What can hang from each mark:
repen: nupo vubofu
lisiz: sapiz
sapiz: lisiz
kefi: sokik
nozi: kefi vubofu
sokik: kefi sapiz vubofu
vubofu: lisiz nozi sokik

Each row was made from one small tree. Brackets hold a mark, then the marks that hang from it, in alphabetical order. Every link used is in the known rows. Write each row's tree.
Known rows:
(nozi vubofu): [ 17.0  12.9   6.7   4.3   2.8  -4.1   7.6 -16.4 -12.0 -13.1  14.7  13.7
   2.5 -10.0   0.5  -0.5   3.4  -5.3  20.7   5.7  -1.3   6.8  21.7]
(sapiz lisiz): [ 29.1   7.3  -7.5   4.2  -0.2   0.3   4.4  -0.9 -19.3 -16.9   8.9  10.5
  -4.9  -6.9   0.5   6.0   6.3  -3.8  23.8  11.7   5.0 -12.6  17.1]
(nozi (kefi sokik)): [ 10.8   4.3  -0.2   5.7  16.4   9.6 -37.1  -9.7 -10.0 -13.8  12.9  -0.6
  -0.8 -15.5  11.7   4.1   2.0  -8.1  13.4   6.2   7.1  -2.4   6.8]
(kefi (sokik vubofu)): [ -6.4   4.0   2.1   6.6   1.6   6.3  -2.1  -4.5 -12.3   1.5   9.3  -1.3
  -1.2 -23.9   6.7   2.1   5.8  -2.1  21.0  11.0   5.8   4.8   8.1]
(repen (vubofu nozi sokik)): [ 16.2  23.0 -23.0   5.7  11.9  22.0 -27.3  -0.1  -5.6 -13.3  21.9   9.5
   1.1  -7.9  21.3   2.4  -2.7  -0.8  27.1  10.5  -2.3  -5.1  13.9]
(lisiz sapiz): [ 24.2  10.3  -0.6   0.9   7.5   3.3  14.9  -9.2 -20.8 -18.6  18.6   3.7
  -4.1  -6.0  11.9  -5.6   6.5   3.1  25.1   7.6  -1.4  -8.6  22.4]
(repen (vubofu sokik)): [ 15.0  22.1 -16.3   4.3  29.3  14.1 -34.9  -0.9  -3.4 -13.0  13.9  11.9
   5.5 -14.1  10.7   6.9  -2.1  -5.4  31.0  10.2  -1.6  -7.2  15.1]
(kefi (sokik sapiz)): [  0.5   1.8  12.4   5.4  -1.9  15.5  -5.9 -17.9 -12.1  -2.8   9.4  -2.6
   2.4 -21.9  21.9   0.1   7.9  -3.5  17.4  15.9   0.8  -7.1  14.3]
(sokik kefi): [ 10.9  10.7  -7.7   2.3   5.7  -0.4  27.3 -17.6 -12.5 -10.2  16.0   2.2
  -2.5 -15.7  -3.5  -0.6   2.3   0.8  19.3  12.5   3.2 -16.0  15.6]
(vubofu lisiz (sokik sapiz)): [ 24.6  14.3  -0.6   1.7 -22.5  22.1 -43.4 -19.5   3.8 -11.6   1.8  20.5
   2.2 -18.0   5.2  -3.1  11.1  -8.0  26.9  14.4  -2.3 -17.2  13.1]
(sokik kefi (sapiz lisiz) vubofu): [ 11.4   2.7   2.4   3.4  -8.2  -1.5  36.5  -0.2 -19.0   2.9   9.3  16.1
   3.4 -25.7  -5.9   3.8   9.6   5.2  18.8  10.5   0.9 -16.5   6.3]
(sokik kefi sapiz vubofu): [ -0.6   3.9   7.7   1.9  -1.6   4.0  35.1 -12.2 -14.4   4.3  11.2  10.2
   3.8 -33.3   1.8  -2.2   6.7   6.8  21.1   9.5  -5.2 -10.0   4.3]
(nozi (kefi (sokik (sapiz lisiz))) vubofu): [ 21.4   1.9  12.2  10.2   3.0   1.1 -29.3  -5.0 -12.9  -8.6  11.6  19.6
  10.2 -11.1   8.2   9.1   8.6 -10.9   5.9   3.3   5.5  -0.5  12.7]
(kefi (sokik sapiz (vubofu lisiz))): [  1.5   1.4  15.4   7.9 -24.2  18.1  -9.9 -18.9  -4.0   6.9  -0.7  10.2
   4.2 -24.5   2.7  -2.3  15.0  -3.0  19.1  10.2   4.0  -2.9   7.3]
(sokik kefi (sapiz lisiz)): [ 21.3   4.3  -1.5   3.8  -3.0   0.4  29.0 -10.2 -18.0  -6.9  12.1  11.8
   2.1 -15.5  -1.7   4.3   9.2   0.9  16.7  15.3   1.4 -25.7  14.5]
(nozi kefi (vubofu lisiz sokik)): [ 34.2  20.2  -7.9   4.4  -6.8   6.2 -68.3 -13.6   9.8 -21.3   8.3  32.1
   3.7  -7.5 -10.8   1.4   4.5 -15.9  18.6  -0.6   3.4  -2.0  12.5]
(nozi kefi (vubofu sokik)): [ 25.4  18.6  -5.9   2.9  13.7   1.4 -60.0  -4.6   0.4 -22.0  16.1  23.5
   3.3 -14.5   2.4   4.8  -0.9 -12.3  20.1   0.5  -2.0   4.1  11.9]
(vubofu (lisiz sapiz) sokik): [ 32.8  18.5 -12.6   0.8 -13.6  13.2 -31.6 -13.5   0.6 -17.7  12.9  18.1
  -4.4  -2.1   0.9  -4.7  10.7  -4.1  27.9  10.9   3.2 -18.8  23.2]
(repen nupo (vubofu sokik)): [ 23.5  22.9 -17.8   0.2  33.4  19.9 -45.7 -12.2  -2.9 -20.8   8.9   6.5
   6.2 -14.4  14.0   8.4  -7.3  -2.0  36.1   2.8  -6.2  -9.5  19.7]
(kefi (sokik sapiz (vubofu lisiz nozi))): [  2.7   1.5  10.2   8.8 -38.8  26.1  -1.2 -17.0  -6.2   6.8   8.0   8.8
   0.3 -18.4  13.9  -7.6  13.9   2.0  15.9  10.9   2.9  -0.1   5.1]

Which tree is each row?
[ -5.0   0.5  10.6   7.2 -21.7  21.0   5.9  -7.4 -15.1   6.5  14.4  -1.7
   0.4 -25.6  26.1  -4.6   9.3   5.5  16.0  11.7  -2.6   5.5   4.5] : (kefi (sokik sapiz (vubofu nozi)))
[ 38.0  18.2 -12.6   3.5   2.1  26.0   4.3 -22.6 -13.2 -22.5  16.8   9.6
   3.5  10.2  13.8  -6.3   2.8   9.5  28.7  -6.5  -3.1 -11.0  26.5] : (repen nupo (vubofu (lisiz sapiz) nozi))
[ 39.6  13.8   3.0   4.7  -0.3  -0.9 -15.4 -17.6  -7.9 -23.4  16.6  28.8
   3.7   4.3  -7.3  -6.4  10.0  -6.0  15.6  -8.9   2.3  -0.9  19.9] : (nozi kefi (vubofu (lisiz sapiz)))
[ 22.6  -1.1   0.4   8.1 -10.8  18.6 -25.1   0.3 -18.4 -11.2  15.7   6.2
   0.9  -9.9  22.2   3.6   8.0  -3.4   7.2   8.4   5.1 -10.6   3.6] : (vubofu (nozi (kefi (sokik (sapiz lisiz)))))
[ 31.6  15.5 -15.8   2.8  28.7  23.2 -24.7 -10.8 -16.4 -28.2  16.6   4.6
   4.9  -6.9  20.0   2.3  -8.3   4.0  25.6  -9.8  -7.5  -0.7   6.7] : (repen nupo (vubofu (nozi kefi)))
[ 22.3  15.2  -3.9   4.1  -9.0  -3.1  -6.9  -7.8  -3.2  -5.4  15.7  26.9
   8.0 -14.7  -4.6   7.9   6.9  -6.6  15.6  14.9   1.6 -18.9  22.5] : (nozi (vubofu (sokik kefi (sapiz lisiz))))
[ 18.3   5.6  17.9   9.9  -9.1  10.6 -39.9 -25.6   0.6  -7.8   7.5  21.5
  11.6 -11.3   1.4  -1.1  11.1 -11.9   7.7   0.7   4.6   1.3  11.5] : (nozi (kefi (sokik sapiz)) (vubofu lisiz))
[ 10.6   6.5  -1.5   7.5 -30.3  17.8  10.1 -11.4 -10.7  -1.4  18.7   6.1
  -5.2  -3.0  10.7  -9.4  13.8   4.7  15.8   6.8   8.0  -2.2  15.5] : (kefi (sokik (vubofu (lisiz sapiz) nozi)))
[ 12.4   1.0   8.4   6.5  -7.7  24.7 -27.7 -11.2 -14.2 -10.5  17.9   0.0
   0.6 -18.3  30.0  -3.2   5.5  -1.5   9.2   7.3  -0.4  -3.4   0.9] : (vubofu (nozi (kefi (sokik sapiz))))
[ 11.9  13.5  -9.8   1.2 -18.4  19.7  -5.0 -14.3  -4.1  -5.6  22.6   7.5
  -1.4 -21.6  17.3  -4.2   3.9   2.7  18.0  18.1  -5.1 -20.6  11.2] : (vubofu nozi (sokik kefi sapiz))
[ 32.6  17.8 -16.9   4.1   0.0  28.2  -7.8 -26.1  -6.9 -20.3   8.4   8.9
   3.5   1.1   8.6  -2.6  -0.1   3.7  29.4  -3.9  -2.8  -5.2  17.8] : (repen nupo (vubofu lisiz nozi))
[ 26.0  12.5  -5.1   0.6  -8.7  25.3 -56.1  -3.7  -6.5 -19.2  17.6  13.6
  -0.7 -20.7  26.8  -2.6   2.1  -2.7  20.3   6.5  -8.5  -9.5  -0.7] : (vubofu (nozi kefi) (sokik sapiz))
[ 19.2  18.2  -1.4   4.1 -22.7   6.5 -16.1 -29.4  10.8  -3.7  10.6  29.2
   8.5 -15.6 -11.5  -2.2   9.9  -8.5  15.7  11.0   0.8 -17.2  22.2] : (nozi (vubofu lisiz (sokik kefi sapiz)))
[ 13.4   0.4   8.4   7.5  -5.6  10.5  -4.5  -6.1 -17.2  -3.2   7.0   4.7
   1.7 -14.2  13.4   6.7  10.7  -4.5  15.6  16.0   6.3 -14.3  16.0] : (kefi (sokik (sapiz lisiz)))
[ 34.4  17.1 -19.0   2.6 -20.9  24.3 -63.1 -10.5   4.1 -24.2  12.2  20.0
  -6.7  -6.2   4.6  -3.3   4.3  -8.0  20.5   4.6   2.7 -11.5   3.6] : (vubofu lisiz (nozi kefi) sokik)
[ 21.8  16.5 -14.0   3.1  18.9  23.4   1.0 -16.3 -16.8 -21.1  15.0  -0.3
   3.6  -5.7  21.4   0.7  -6.1   6.5  30.3  -1.3  -7.4  -0.8  17.3] : (repen nupo (vubofu nozi))
[  3.9  -1.6  10.5   7.7  -9.1   7.9   0.8   2.9 -17.4   5.7   4.4   8.4
   3.9 -24.2   9.6   6.8  11.8  -1.1  17.5  13.2   4.2  -4.4   7.6] : (kefi (sokik (sapiz lisiz) vubofu))
[ 25.5   8.4  -8.3   4.9 -21.3  16.5 -16.5  -6.2  -7.9 -14.8   9.6  19.2
  -4.6 -13.0  -1.2  -6.4   7.2   0.0  19.9  -3.6   1.4   2.6  -4.8] : (sokik (vubofu lisiz (nozi kefi)))
[ 26.9  19.0 -18.0   2.6 -32.4  24.0 -38.0 -15.6   4.1 -15.9  12.6  14.9
  -8.9  -5.0   5.9  -5.3   7.2  -5.6  24.1  14.3   2.6 -12.7  14.1] : (vubofu lisiz nozi sokik)
[ 20.0   2.4   7.2   8.2 -26.7  29.4 -33.2 -21.4  -4.5 -10.1  11.0   8.8
   1.6 -10.9  16.0  -5.8  11.5  -4.6   8.7   5.4   4.4  -8.3   2.5] : (vubofu lisiz (nozi (kefi (sokik sapiz))))
[ 30.0  24.0 -20.4   1.2  14.7  25.2 -54.1 -21.8   6.6 -20.2   2.0  16.0
   7.0  -6.7  -0.5   5.6  -1.5  -5.6  35.7   0.8  -1.0 -14.2  20.9] : (repen nupo (vubofu lisiz sokik))
[ 16.9  11.3 -12.0   6.7  29.3  27.3 -38.5 -11.9 -12.0 -19.3  17.9  -5.4
   7.2  -7.7  26.2   5.4  -7.7   0.6  18.3  -6.4   0.5  -0.1   9.8] : (repen nupo (vubofu (nozi (kefi sokik))))
[ 27.2  16.4 -17.5   1.2  -3.2  18.9 -55.0  -0.2  -4.9 -24.5  19.9   9.9
  -6.2 -13.6  18.9  -0.6  -1.3  -5.2  20.9   5.7  -1.8  -6.6   2.2] : (vubofu (nozi kefi) sokik)
[ 26.4  21.8  -7.0   4.5 -17.3   5.9 -41.6 -20.8   8.6 -14.0   9.6  27.4
   2.0  -6.0  -9.2  -0.4   7.3 -13.2  23.2   8.3   2.9  -3.7  23.5] : (nozi (vubofu lisiz sokik))
[ -7.1   0.3  16.4   6.1  -4.1  13.3  -0.8  -8.8 -12.9   7.5   6.9   1.6
   4.8 -31.6  17.3  -0.1   9.3   0.6  19.5  12.5  -1.1   2.7   5.8] : (kefi (sokik sapiz vubofu))
[ -4.5   4.8  -3.1   7.6 -14.9  14.6   5.5  -3.4 -14.0   1.4  17.7  -4.0
  -5.8 -19.0  18.4  -2.8   5.2   2.9  16.6  11.6   4.5   7.0   7.2] : (kefi (sokik (vubofu nozi)))
[ 18.8   2.2   3.7   4.9 -26.0  11.8  20.3   6.7 -24.0  -3.2  10.8  15.2
  -1.3 -18.7  13.7  -1.0  10.4   6.2  22.0   8.2  -4.3  -4.0   2.7] : (sokik (sapiz lisiz) (vubofu nozi))
[ 28.5   0.5   3.1   4.5 -13.7  12.7  -6.7  11.8 -23.1 -10.2  11.8  20.1
   0.5 -20.0  12.5   0.5   7.8   4.2  18.4  -0.4  -4.3  -1.6  -8.0] : (sokik (sapiz lisiz) (vubofu (nozi kefi)))
[ 21.9   9.6  -0.7   3.0 -13.2   5.2  12.2 -10.1 -12.2  -8.6  10.1  17.7
  -2.2  -8.4  -4.4  -8.3  13.4   3.7  26.6   2.4   2.2  -5.2  14.7] : (sokik (vubofu (lisiz sapiz)))
[ 24.3  14.1 -13.7   7.9  26.8  17.1 -14.4  -0.3 -17.5 -21.1  22.4   9.5
   3.3  -7.0  16.6   0.8  -3.3   1.2  20.3  -3.0  -2.6   2.0   2.4] : (repen (vubofu (nozi kefi)))
